What can hang from each mark:
q_299: q_131 q_345
q_382: q_265
q_368: q_848
q_848: q_368
q_882: q_265
q_108: q_265 q_368 q_857
q_265: q_108 q_382 q_882
q_557: q_382
q_654: q_211 q_299 q_703
q_84: q_382
q_345: q_205 q_299
q_703: q_108
q_337: q_131
q_732: q_108

Every row comes from one small tree of marks. The marks that hang from a mark follow it in brackets, in the order of their numbers. Every link used is in the known rows. Which tree was each row made from?
Known rows:
q_84{q_382{q_265{q_108 q_882}}}: [-0.67  2.89 -0.96  0.08  0.06 -1.37  0.24 -1.88  2.66  1.81 -3.59  1.83
 -2.44 -1.32 -2.12  0.51  0.28  0.09 -1.39  1.30 -0.70 -3.14  2.68  0.16
 -0.46 -0.74 -0.84]
q_557{q_382{q_265{q_108}}}: [-1.43  1.20 -2.25 -1.81 -0.36 -0.99 -0.88 -1.46  4.02  0.33 -2.41  1.40
 -2.97 -0.96 -2.61 -0.72  0.90  0.67 -0.91  1.81  0.02  0.31  0.45  0.44
  0.58  0.95 -1.75]
q_299{q_345}: [ 0.43  0.11 -0.60 -0.13 -0.41  1.53 -0.09 -0.36 -1.60  0.24 -0.21 -0.40
 -0.37  0.26  3.57  0.39  0.08 -0.30  0.35  1.62  0.02  0.41 -0.07  0.72
  0.43  1.68  0.41]
q_703{q_108{q_265{q_382 q_882} q_368 q_857}}: [ 0.69  1.60 -3.15  0.52 -4.27  0.76 -0.40 -1.93  1.38 -1.37 -4.89  0.60
 -3.83 -1.46 -1.14  3.64  0.84  2.57 -0.06 -5.73  0.96  0.32  2.14 -2.11
 -0.45  0.36 -0.81]
q_382{q_265{q_882}}: [ 0.24  1.76  1.32 -1.37 -0.95 -1.19 -0.58 -1.24  1.67  1.62 -1.57  1.24
 -0.39 -0.41  0.89  0.52 -0.21 -1.19 -0.43 -0.38 -0.85 -0.85  0.29  1.46
 -1.01 -0.50 -1.08]
q_108{q_857}: [ 0.46 -0.01 -1.76  0.55 -0.94  0.15  0.18 -0.35  0.43  0.23 -0.31  0.45
 -1.24 -0.50  0.36  0.96  0.42 -0.19  0.18 -2.59  0.90  1.45  0.39 -0.17
 -0.53  0.24  0.10]
q_882{q_265{q_108{q_368{q_848} q_857} q_382}}: [ 0.23  2.23 -4.27  1.94 -0.16  0.64 -0.91 -3.60  2.03 -0.86 -4.34  2.49
 -2.81  0.94 -1.53  4.24  1.81  1.02 -0.54 -2.88  0.16  1.46 -1.17 -0.90
  0.29  0.68  1.28]
q_337{q_131}: [ 0.27 -2.04  1.46 -0.22  0.13  0.16 -0.17  0.26 -0.62  1.22  0.05  0.74
 -1.56 -0.35  0.65 -0.78  0.04  0.23 -2.90  1.18 -0.37  0.49 -0.20  0.51
 -0.30  0.14  0.56]
q_654{q_211 q_299{q_131 q_345} q_703{q_108}}: [ 0.63 -3.27 -3.21 -2.42 -1.94  1.55 -0.48  3.88 -2.72  0.85 -0.61 -1.86
 -0.34  0.85  6.98 -2.49 -3.01  1.06 -0.32  1.66 -4.08  0.68  0.85  1.45
  0.19  3.84 -1.93]
q_299{q_131 q_345{q_205}}: [ 3.04 -0.63  1.03 -0.39 -0.19  0.94  1.27 -0.30 -2.20  0.49 -2.78  1.87
 -1.87 -0.57  5.99  0.01  0.80 -0.80 -1.42  1.87 -0.05 -0.40  0.40 -0.96
 -0.42  1.19  1.14]
q_703{q_108{q_265{q_882} q_368{q_848} q_857}}: [ 0.40 -0.38 -3.25  1.96 -4.76  2.83 -1.69 -1.90  2.16 -2.27 -2.16  1.28
 -2.18 -0.60  0.62  4.84  1.19  0.54  1.52 -4.79  0.63  0.78  1.57 -1.64
 -0.24  1.30 -0.34]
q_345{q_205}: [ 1.02  0.00 -0.03 -0.25 -0.06 -1.06  0.14 -0.60  1.08 -0.61 -2.18  0.83
 -1.72 -0.23  0.56 -0.40  0.79 -0.11 -0.95  0.16  0.05 -0.54 -0.05 -2.00
 -0.85 -0.36  0.82]
q_703{q_108{q_265}}: [ 0.30 -0.85 -2.52 -0.79 -1.51  0.32 -0.22 -0.07  0.97 -1.99 -0.21  0.15
 -0.93 -0.60 -0.54  0.34  0.22  1.38  0.48 -1.62  0.29 -0.08  2.01 -1.05
 -0.32  1.13 -0.84]
q_703{q_108{q_265 q_368{q_848}}}: [-0.04 -1.60 -2.53  1.51 -3.26  2.58 -1.73 -1.45  1.82 -3.76 -0.10  0.72
 -0.74  0.56 -1.04  2.93  0.89  0.68  1.80 -2.19  0.45 -0.11  0.95 -1.72
  0.74  1.27 -0.27]
q_382{q_265{q_108{q_368 q_857} q_882}}: [-0.68  2.22 -2.53  0.61 -3.04 -1.29 -1.19 -2.22  2.83  1.05 -4.52  2.40
 -3.54 -1.65 -1.57  2.04  1.33 -2.14 -0.61 -3.81  1.42  0.28  1.65  1.38
 -0.92 -0.52 -1.18]
q_654{q_211 q_299{q_345{q_205}}}: [ 1.20 -0.96 -2.42 -1.99 -1.38 -0.77 -0.67 -0.02 -0.46 -0.82 -2.81 -0.69
 -1.79  1.40  5.49 -1.49  0.44  0.57 -0.52  2.41 -2.15  0.24 -2.21 -0.17
 -0.67  1.81  1.19]
q_654{q_299 q_703{q_108{q_857}}}: [-0.96 -2.54 -5.32 -0.82 -2.18  1.01 -0.71  2.99  0.83  0.37 -0.44 -1.48
 -1.76  1.53  2.22 -1.64 -2.05  1.85  0.27 -2.21 -1.43  1.86  1.36 -0.74
 -0.92  1.76 -2.62]
q_108{q_265{q_882} q_368}: [ 0.77  0.20  0.99 -0.29 -3.79  0.25 -1.05 -0.95  0.79 -1.64 -2.39  2.02
 -2.15 -0.14 -0.64  1.65  1.29 -0.85 -0.14 -3.72  1.06 -0.43  0.37 -0.18
 -0.45 -0.47  0.15]
q_382{q_265{q_108}}: [-0.81  1.75 -2.16 -0.94 -0.13 -1.69 -0.26 -1.38  2.36  0.57 -2.10  1.80
 -0.74 -0.74 -1.41 -0.51  0.35 -1.09 -0.28  0.34  0.15 -0.29  1.26  1.51
 -0.70  0.03 -1.27]
q_382{q_265{q_108{q_368{q_848} q_857} q_882}}: [-0.67  2.14 -2.83  1.93 -3.46  0.80 -1.67 -3.21  3.62  0.36 -4.02  2.83
 -2.04 -0.68 -0.21  4.01  1.34 -1.82  0.65 -2.74  0.46  0.56  0.97  0.87
 -0.58  0.27 -0.80]
q_732{q_108{q_265}}: [-0.51 -0.90 -1.00 -1.33 -1.90 -0.91 -1.95 -0.03  1.39 -4.37 -0.45  1.62
 -1.12  0.20 -0.76  1.84  0.57  0.41  0.25 -2.85  0.04  0.31  1.23 -0.01
  0.25  0.88  0.22]
q_345{q_205 q_299{q_131}}: [ 2.73 -0.71  2.22 -0.41  0.06 -1.66  1.98 -0.67 -0.37  0.06 -2.55  3.52
 -2.90  1.08  3.61 -0.97  0.99 -0.39 -2.26  0.75  1.59 -1.01  0.74 -0.59
 -0.76 -0.10  2.67]
q_732{q_108{q_368}}: [-1.90 -1.24 -0.18  0.82 -1.74 -0.79 -3.15 -0.13  0.64 -3.57 -0.60 -0.14
 -1.66  0.17 -2.43  2.74  0.59 -0.53 -0.08 -2.39  0.49 -0.62  0.41  0.04
  1.53 -0.09  0.40]
q_557{q_382{q_265{q_108{q_368{q_848} q_857} q_882}}}: [-1.26  1.68 -2.94  0.99 -3.78  1.55 -2.36 -3.35  5.25  0.07 -4.45  2.55
 -4.32 -0.83 -1.38  3.78  1.88 -0.20  0.13 -1.34  0.37  1.06  0.01 -0.15
  0.71  1.10 -1.21]
q_382{q_265}: [ 0.20  0.45  0.29 -1.28 -0.34 -1.26 -0.43 -1.12  1.76  0.28  0.15  1.12
 -0.20  0.21 -0.35 -0.41 -0.10 -1.15  0.12 -0.48 -0.01 -0.17  0.03  1.28
 -0.49 -0.20 -0.95]
q_848{q_368}: [-1.51  0.01 -0.57  0.04 -0.31 -0.37 -0.48  0.38  1.06 -0.24  0.00 -0.47
 -0.36  0.51  0.45  0.67  0.37 -0.23  0.33  0.15  1.39  0.71 -0.14 -0.28
  2.78  0.59  0.39]
q_732{q_108{q_265{q_382 q_882} q_368{q_848} q_857}}: [-0.14  1.36 -2.02  1.38 -5.31  1.59 -2.59 -2.95  2.60 -4.53 -4.57  2.64
 -2.61  0.33  0.08  7.09  1.15  1.99  0.74 -5.74 -0.28  0.91  0.66 -1.69
  0.46  0.83  0.58]
q_265{q_108{q_368{q_848} q_857} q_382 q_882}: [-0.72  3.45 -3.37  3.14 -3.00  1.98 -0.45 -3.20  1.91  0.13 -6.56  1.60
 -2.13 -0.86 -0.27  5.05  1.05  1.69  0.11 -2.19 -0.21  0.58  0.75 -1.34
  0.12  0.32  0.14]
q_557{q_382{q_265}}: [-0.31  0.06  0.27 -2.33 -0.66 -0.49 -1.17 -1.15  3.31  0.12 -0.25  0.83
 -2.49 -0.01 -1.56 -0.67  0.51  0.50 -0.42  1.03 -0.10  0.27 -0.78  0.23
  0.72  0.65 -1.46]
q_265{q_108{q_368 q_857} q_382 q_882}: [-0.62  3.62 -3.05  1.75 -2.66 -0.09  0.05 -2.21  1.08  0.87 -7.05  1.07
 -3.56 -1.86 -1.58  3.14  1.00  1.38 -1.16 -3.24  0.81  0.28  1.49 -0.77
 -0.32 -0.38 -0.36]

Write each row's tree:
[-0.40  4.33 -3.44  0.81 -1.16 -0.25  1.22 -1.71  1.09  1.98 -6.61  1.08
 -2.23 -2.00  0.15  2.47  0.37  2.31 -1.11 -1.65 -0.37  0.67  1.73 -0.75
 -0.97  0.20 -0.50]
q_265{q_108{q_857} q_382 q_882}
[ 0.20  3.02 -2.47 -0.98  2.56 -1.81  0.50 -1.84  0.79  0.75 -4.15  1.55
 -1.75  0.21 -1.48  0.66  0.76  1.81 -2.01  0.08 -0.97  0.04 -0.50 -0.08
 -0.22  0.43  0.60]
q_882{q_265{q_108 q_382}}
[-1.12  3.60 -1.32  1.18 -1.71 -0.28 -0.12 -1.93  0.68  0.68 -6.74  0.59
 -2.16 -1.39 -2.03  2.24  0.71  1.57 -1.30 -0.70 -0.13 -1.18  1.09 -0.70
  0.33 -0.65 -0.41]
q_265{q_108{q_368} q_382 q_882}
[ 0.35  2.24 -3.85  0.56  0.17 -1.48 -0.54 -2.63  1.18 -0.21 -4.82  1.99
 -4.24 -0.09 -2.80  2.35  1.90  0.72 -1.78 -3.96  1.16  1.20 -0.41 -0.35
 -0.14  0.03  0.95]
q_882{q_265{q_108{q_368 q_857} q_382}}
[-0.47  0.83 -3.33  1.65 -1.71 -1.12 -0.58 -2.71  3.23 -0.39 -2.59  2.37
 -4.77 -0.90 -4.79  1.27  1.52 -1.06 -0.75 -2.87  2.29 -1.36  2.54 -0.19
  0.17 -0.83 -0.30]
q_84{q_382{q_265{q_108{q_368 q_857}}}}
[ 0.02  0.40 -4.05  2.02 -0.22  0.61 -1.75 -2.48  2.01 -0.92 -2.06  2.70
 -2.71  0.86 -1.13  3.60  2.22 -1.29 -0.11 -3.14  0.82  1.73 -1.06  0.04
  0.12  0.88  1.45]
q_882{q_265{q_108{q_368{q_848} q_857}}}
[-1.40  2.55 -1.24 -2.01 -0.99 -0.94 -1.04 -1.51  4.01  1.72 -4.18  1.49
 -3.16 -1.52 -1.34  0.15  0.71  0.66 -1.33  1.74 -0.83 -0.40  0.64  0.60
  0.22  0.75 -1.96]
q_557{q_382{q_265{q_108 q_882}}}
[ 1.21 -1.22 -2.18  1.74 -4.45  2.42 -1.25 -2.25  2.01 -3.47 -0.40  2.89
 -1.88  0.98 -0.14  3.48  1.82 -0.81  1.71 -5.23  1.82  2.08 -0.28 -1.01
 -0.12  0.79  0.73]
q_108{q_265 q_368{q_848} q_857}
[-1.14  1.01 -1.82  0.12 -1.62 -1.58 -1.34 -1.92  2.31 -0.46 -2.49  1.86
 -2.07 -0.60 -3.21  0.22  1.06 -1.99 -0.32 -1.29  1.31 -0.50  1.02  1.45
 -0.02 -0.56 -0.98]
q_382{q_265{q_108{q_368}}}
[ 1.74  2.73 -1.43 -0.81 -3.13  0.27  1.03 -1.86  1.15 -0.24 -4.54  2.20
 -2.40 -0.77  1.14  2.52  0.65  2.17 -0.43 -4.48  0.25  1.26  0.89 -1.20
 -1.45  0.31 -0.17]
q_108{q_265{q_382 q_882} q_857}
[-0.81  2.97 -1.11 -0.95 -0.74 -1.70 -0.29 -1.37  2.38  1.95 -3.82  1.90
 -0.94 -1.46 -0.11  0.35  0.13 -1.02 -0.79  0.36 -0.74 -0.85  1.57  1.75
 -1.13 -0.16 -1.49]
q_382{q_265{q_108 q_882}}
[ 0.20 -3.29 -2.55 -2.26 -1.47 -0.08 -0.45  4.17 -1.20  0.58 -0.45 -1.51
 -0.04  0.59  3.40 -2.97 -3.09  1.34 -0.68  0.00 -4.08  0.28  0.97  0.68
 -0.36  2.18 -2.39]
q_654{q_211 q_299{q_131} q_703{q_108}}
[-0.45  1.56 -3.86 -0.33 -1.12 -1.53  0.01 -1.76  2.83  0.84 -2.38  2.22
 -2.05 -1.18 -1.00  0.43  0.79 -1.23 -0.24 -2.23  1.16  1.26  1.67  1.45
 -1.16  0.26 -1.22]
q_382{q_265{q_108{q_857}}}
[-0.65  2.24 -4.08  1.86 -2.07 -0.13  0.12 -2.28  1.14 -0.47 -5.30  0.91
 -3.35 -1.16 -2.87  2.21  1.19  1.42 -0.73 -3.28  1.71  0.91  1.18 -0.97
  0.16 -0.14 -0.12]
q_265{q_108{q_368 q_857} q_382}
[ 0.14  2.14 -1.92 -1.02 -3.39 -0.58 -1.04 -1.49  1.85 -2.72 -4.75  2.01
 -2.83 -0.85  0.54  4.35  0.47  2.60 -0.46 -5.19 -0.44  1.01  1.63 -1.09
 -0.61  0.67  0.02]
q_732{q_108{q_265{q_382 q_882} q_857}}
[-1.37  1.81 -0.97  1.29 -1.79 -0.28 -0.92 -0.89  0.65  0.54 -4.41  0.72
 -1.97 -1.38 -1.55  1.59  0.99 -0.78 -0.96 -0.86  0.43 -0.95  1.21  0.26
  0.15 -0.50 -0.23]
q_265{q_108{q_368} q_882}
[ 1.36  0.62 -2.37  1.65 -4.38  2.42 -0.46 -3.29  1.90 -3.32 -2.78  2.73
 -2.17  0.93 -0.60  4.14  1.45  1.55  1.25 -5.01  1.15  1.79 -0.31 -1.95
  0.01  0.62  0.65]
q_108{q_265{q_382} q_368{q_848} q_857}
[-1.73 -3.17 -3.24 -0.29 -2.78  1.02 -2.03  2.68  0.45 -0.93 -0.47 -1.91
 -1.78  2.14 -0.22 -1.76 -1.66  1.03  0.12 -1.22 -1.26  0.11  0.70 -0.67
  0.36  0.92 -2.45]
q_654{q_299 q_703{q_108{q_368}}}
[-0.37  2.95 -4.44  0.83 -0.60 -0.30  1.21 -1.66  1.14  0.64 -4.87  1.03
 -2.05 -1.37 -1.06  1.49  0.49  2.30 -0.74 -1.69  0.52  1.23  1.47 -0.92
 -0.51  0.36 -0.36]
q_265{q_108{q_857} q_382}
[-0.22  2.24 -2.51  1.34  0.72  0.33 -1.05 -3.28  1.54 -1.05 -3.99  2.05
 -1.64  1.35 -2.00  3.40  1.33  1.17 -0.65 -0.38 -0.73 -0.01 -1.49 -0.77
  0.76  0.51  1.29]
q_882{q_265{q_108{q_368{q_848}} q_382}}
[ 1.21  0.26 -0.74  0.34 -4.64  0.42 -0.92 -1.33  1.10 -1.45 -2.68  2.41
 -3.42 -0.71 -0.20  2.62  1.78 -1.01  0.03 -6.28  1.93  1.13  0.72 -0.29
 -0.96 -0.15  0.24]
q_108{q_265{q_882} q_368 q_857}
[-0.36  2.97 -2.92 -0.48 -1.64 -1.45 -0.07 -1.74  2.79  2.12 -4.13  2.33
 -2.25 -1.83  0.30  1.43  0.62 -1.19 -0.57 -2.16  0.24  0.63  1.90  1.50
 -1.57  0.09 -1.36]
q_382{q_265{q_108{q_857} q_882}}
[-1.18  3.52 -1.61  2.54 -2.20  1.73 -0.59 -2.90  1.48 -0.12 -6.19  1.16
 -0.69 -0.41 -0.75  4.15  0.58  1.85 -0.05  0.33 -1.15 -0.99  0.43 -1.28
  0.64  0.06  0.00]
q_265{q_108{q_368{q_848}} q_382 q_882}
[-0.99  0.48 -3.77  2.00 -2.15 -0.14 -0.63 -1.11  1.12 -0.58 -2.97  1.11
 -3.08 -1.18 -2.37  1.59  1.59 -0.94 -0.20 -3.52  2.28  1.11  1.38  0.04
  0.10 -0.12  0.06]
q_265{q_108{q_368 q_857}}
[-0.17  2.34 -2.17 -0.01  1.05 -1.68 -0.67 -2.34  0.77 -0.40 -4.60  1.51
 -2.96  0.37 -3.35  1.47  1.44  0.92 -1.95 -1.44  0.15 -0.30 -0.77 -0.14
  0.39 -0.16  0.84]
q_882{q_265{q_108{q_368} q_382}}
[-1.76  0.42 -2.21  0.48 -2.24  1.24 -2.53 -2.96  4.77 -1.36 -2.31  2.03
 -2.93  0.23 -3.10  1.86  1.58 -0.05  0.42  1.20  0.20  0.19 -0.57 -0.16
  1.66  1.10 -1.20]
q_557{q_382{q_265{q_108{q_368{q_848}}}}}
[-0.76  0.83 -3.89  1.96 -2.86  0.72 -1.58 -3.22  3.62 -0.93 -2.21  2.78
 -1.92 -0.03 -1.53  3.07  1.46 -1.84  1.11 -2.83  1.32  1.23  0.66  0.77
 -0.20  0.38 -0.64]
q_382{q_265{q_108{q_368{q_848} q_857}}}
[-1.09  2.34 -0.74  0.07 -2.19 -1.49 -1.46 -1.97  2.37  0.81 -4.25  1.92
 -2.21 -1.20 -1.91  1.18  0.96 -1.96 -0.82 -1.25  0.49 -1.21  1.29  1.55
 -0.42 -0.73 -1.17]
q_382{q_265{q_108{q_368} q_882}}
[-1.16  2.22 -2.33  1.27 -1.18 -0.32 -0.14 -1.85  0.67 -0.72 -4.97  0.52
 -2.01 -0.78 -3.28  1.33  0.81  1.59 -0.86 -0.67  0.72 -0.62  0.87 -0.86
  0.76 -0.40 -0.17]
q_265{q_108{q_368} q_382}
[ 1.48  2.00 -1.06  0.15 -4.63  0.45 -0.11 -2.36  1.22 -1.35 -4.93  2.26
 -3.70 -0.68 -0.62  3.14  1.34  1.33 -0.40 -6.04  1.35  0.91  0.59 -1.24
 -0.82 -0.29  0.13]
q_108{q_265{q_382 q_882} q_368 q_857}
[ 0.11  0.44 -3.66  0.69  0.06 -1.46 -1.26 -1.58  1.29 -0.30 -2.57  2.16
 -4.06 -0.11 -2.38  1.76  2.21 -1.61 -1.29 -4.18  1.80  1.42 -0.38  0.70
 -0.28  0.22  1.08]
q_882{q_265{q_108{q_368 q_857}}}
[ 1.36  0.63 -2.00  0.24 -4.07  0.36 -0.01 -2.33  1.23 -2.63 -3.25  2.16
 -3.56 -0.02 -1.90  2.29  1.51  1.26  0.10 -6.08  2.24  1.53  0.43 -1.38
 -0.37 -0.08  0.30]
q_108{q_265{q_382} q_368 q_857}
[ 1.59 -3.60 -3.63 -3.54 -3.61  1.54 -0.34  3.48 -2.01 -0.99 -0.75 -0.06
 -1.04  1.04  6.94 -2.58 -2.22  1.23  0.02 -0.45 -3.28  1.34  1.33  1.20
 -0.56  4.24 -1.81]
q_654{q_211 q_299{q_131 q_345} q_703{q_108{q_265}}}
[ 1.15  0.12 -1.12  1.70 -5.05  2.49 -1.30 -2.34  1.91 -2.16 -2.13  2.89
 -2.07  0.36  1.08  4.48  1.70 -0.78  1.27 -5.15  1.01  1.39 -0.02 -0.83
 -0.61  0.60  0.69]
q_108{q_265{q_882} q_368{q_848} q_857}
